Known rows, with every step that occurs
fiva, suri: [-14.3 -25.0  21.9  12.4 -28.9  18.6  -4.5  -7.9  28.9  -6.5   8.6  30.8
  24.5  12.8  -2.3   3.5  12.9]
limat, vubuf, fiva: [-24.9 -17.1  12.1 -22.0  10.5  28.6 -20.5  10.0  -0.6   5.4  22.1   2.2
  19.2 -10.5  -9.6  39.5  -1.9]
vubuf, fiva, suri, nevo: [-46.9 -37.9  21.6   4.7  16.9  34.9  11.0   0.9  24.4   0.7   5.6  35.2
  17.3  -2.4 -41.1  -6.9  14.1]
vubuf, fiva, suri: [-31.3 -42.8  34.7  -9.1  12.2  28.8   7.3   1.9  10.1  -2.2   9.2  43.9
  18.9   6.8 -30.7  12.3   1.0]
suri, sazuf: [  5.3   1.9  10.8  20.5  -9.3  27.6   1.1   6.1   2.0  -2.5  12.4  17.2
  -1.8 -28.1  15.3   3.6  -0.4]
fiva, suri, nevo, limat, vubuf: [-50.3 -16.0   7.8  11.7 -57.6  59.3  -9.4   7.4  64.8  18.5  11.7   5.9
  41.0  30.7   7.2  -3.2  27.2]
fiva, suri, sazuf, vubuf, limat: [  4.3 -10.8  59.3 -13.9 -56.9  81.0 -11.0   7.1  38.1  15.0  21.2  15.7
  33.9  20.3  32.0  -3.6 -10.4]
fiva, suri, vubuf: [-18.8  -5.0  29.6  16.7 -21.1  50.6 -10.5  11.2  42.7   2.0   8.7  28.8
  34.2  -6.3  17.4  12.5   2.2]
limat, vubuf, fiva, suri, nevo: [-45.3 -22.3  23.9  -7.2   1.3  53.6 -13.8   6.4  33.9   4.9  18.5  17.5
  44.8   6.4 -17.3  16.3  25.0]
vubuf, limat, nevo: [-28.0  26.6  35.5   0.7  -4.3  15.3   1.5 -25.3  29.5  12.8  -8.1 -15.5
  18.9   7.1  23.9  37.0 -17.0]
limat, nevo, suri, vubuf, fiva: [-33.6  -1.0  37.9  -8.5  31.5  58.5  18.4  30.1   2.9  24.4   1.4  23.6
  -5.5 -32.0 -13.1  57.7 -24.8]
limat, nevo: [-19.3  11.4  18.1  23.4   0.1   2.5  -0.1 -19.8  17.0  -1.8 -26.5   5.6
  13.3 -17.5  15.8  29.2  -9.6]
suri, limat, vubuf, fiva: [-25.1 -22.2  -4.1   0.5  24.8  42.9 -10.6   7.0  -3.8  21.3  35.8 -22.2
  -1.6 -16.5 -20.6  13.6  10.0]
fiva, suri, vubuf, limat: [-31.5  13.0  45.9  -4.5 -26.4  67.2  -8.1   5.6  56.4  14.9  25.4   8.4
  36.6  15.7  24.5  16.9  -6.3]
fiva, suri, nevo, limat: [-53.7 -29.5   8.5  22.2 -44.2  41.2  17.4   2.0  56.2  15.5   0.4  22.6
  15.9  22.5 -19.6 -26.6  13.1]
fiva, suri, sazuf: [  4.3 -12.9  34.3  19.1 -24.3  47.1   3.3   5.0  17.4  -5.5  13.6  42.4
  23.0  -6.2  22.7  -2.3  15.1]
nevo, suri, sazuf: [ 13.3 -15.0   9.9   3.4 -27.9  41.5  15.1  33.4  -5.3  11.2  37.4  17.2
 -19.9 -20.4  -3.3  16.5  11.2]
vubuf, fiva, suri, nevo, limat: [-72.0 -48.6  22.9   1.0   0.7  49.1  27.5  10.7  39.2  19.1   3.5  36.2
  10.0  17.6 -47.9 -16.2   3.1]
suri, vubuf, limat: [-27.2  25.8  21.1  -4.8  -8.4  45.3 -11.3   8.5  36.3  14.9  24.4 -19.1
  11.5  -9.0  19.6  24.0 -19.8]

Rows
[-13.8 -19.7  52.2 -15.0   1.5  77.8  -9.1  19.4   5.1   3.4  29.0  39.8
  44.2  -4.4  18.0  29.8  13.5]	limat, vubuf, fiva, suri, sazuf
[-21.7  10.6  34.2 -13.1 -24.4  28.9  15.9  -0.1  24.4  27.7  16.3 -11.8
  -2.6  16.1   2.9  50.6  -9.4]	vubuf, limat, nevo, suri
[-30.9 -11.4   0.5  -2.2 -47.2  31.5 -17.3  12.8  32.1  18.3  17.2  -9.1
  19.1  13.6  11.3  20.2   0.7]	nevo, limat, vubuf
[ 16.3 -10.9  39.0   5.1 -39.6  63.3   5.8  21.3   5.4  19.2  -7.8  16.7
  -4.7 -21.7  19.8  28.7 -18.5]	limat, nevo, suri, sazuf, vubuf
[-36.9 -54.3  29.8  -5.4 -10.7  54.4  -5.9   7.7  31.7   6.9  -7.5  28.0
  24.3   2.7 -39.3 -16.3  -6.2]	sazuf, vubuf, fiva, suri, nevo
[-31.3 -48.8  21.0  12.4  24.1  40.1  17.3  -1.1   8.8  15.3  25.2  21.1
  -2.8  -1.4 -41.7 -15.6  11.2]	vubuf, fiva, suri, limat
[-31.4 -44.7  49.3  10.0  16.0  64.8   7.6  -9.2  22.6  24.6 -17.5  21.2
  14.1  -2.2 -16.7  -4.8 -14.3]	sazuf, vubuf, fiva, suri, limat, nevo
[-34.9  48.5  44.0   4.2   7.1  47.2  -0.8  -7.2  43.1  21.7  -6.3 -15.1
  27.9 -14.1  42.2  44.3 -28.3]	suri, vubuf, limat, nevo
[ -2.1  21.4  57.8  -5.0 -22.2  63.5  -4.9  -7.5  26.2  19.9 -10.9  -6.2
  22.0  -8.6  47.4  20.1 -34.7]	suri, sazuf, vubuf, limat, nevo
[  7.6 -49.6  31.7 -27.0 -12.9  71.9   8.3  46.4 -20.3  21.6  29.1  27.5
 -21.6 -23.2 -29.2  14.9 -21.2]	nevo, suri, sazuf, vubuf, fiva
[-17.0   8.9  43.6 -11.1 -28.4  34.7 -13.6 -19.9  35.6  19.8 -20.9 -20.0
  23.2   9.8  28.6  27.3 -35.8]	sazuf, vubuf, limat, nevo
[-39.3  33.9  68.0   4.3 -10.6  70.3   1.9 -10.1  61.9  19.4  -7.2  12.4
  48.4  11.6  48.6  36.9 -16.0]	fiva, suri, vubuf, limat, nevo
[-65.6 -21.7   0.4 -10.2  -0.1  48.9  -0.5  19.6  24.7  25.8  15.6  -5.7
  14.4   3.8 -26.4  10.3  -0.6]	suri, nevo, limat, vubuf, fiva
[ -3.7  24.2  46.9  -6.6 -19.2  58.2  24.7  13.6  11.1  25.4  23.0  -0.5
  -3.2  -4.7  28.6  43.6  -7.4]	vubuf, limat, nevo, suri, sazuf
[-10.6 -14.3  23.5 -19.8 -43.5  32.6 -23.1  -2.4  28.5  17.3  13.8 -20.4
  10.1  13.9   4.9   3.3 -25.2]	sazuf, vubuf, limat
[ -1.6 -22.4 -17.2   9.3 -37.4  44.1  -8.0  22.1  10.9  30.7  56.7 -30.6
 -15.8  -2.9 -10.0  18.0  30.3]	nevo, suri, limat, vubuf
[-27.4 -31.9  37.5 -21.9  -4.3  49.3 -18.6   5.7  17.7   3.7  22.2  27.2
  42.8  15.2  -2.5  33.4  12.8]	limat, vubuf, fiva, suri
[-19.2   6.5   5.5  44.4  12.5  13.9  11.8 -22.5  14.6  17.3 -13.3 -15.9
  -9.1 -24.5   6.8   1.5   1.0]	suri, limat, nevo
[-15.5 -46.3  20.2 -19.4   0.5  28.6 -14.6  10.1  -2.4   7.1  -1.3  15.3
   1.1 -12.4 -33.5   8.0 -32.3]	sazuf, vubuf, fiva
[-20.4 -59.8  45.4 -21.8 -14.2  48.2 -10.3   9.3  16.7   3.1  -0.3  37.4
  24.6   9.6 -27.9   0.5 -16.7]	sazuf, vubuf, fiva, suri
[ 15.6 -16.2  33.3 -27.6 -59.0  75.4  -2.8  33.7  14.8  30.6  45.9  -6.7
  -8.5   3.7   6.6  16.2 -15.8]	nevo, suri, sazuf, vubuf, limat
[-13.5 -18.5   7.5  22.3 -29.1  51.5 -17.1  -5.2  36.4  16.6  30.8  -8.1
  25.9  10.8  16.5  -2.0  34.7]	fiva, suri, limat, vubuf
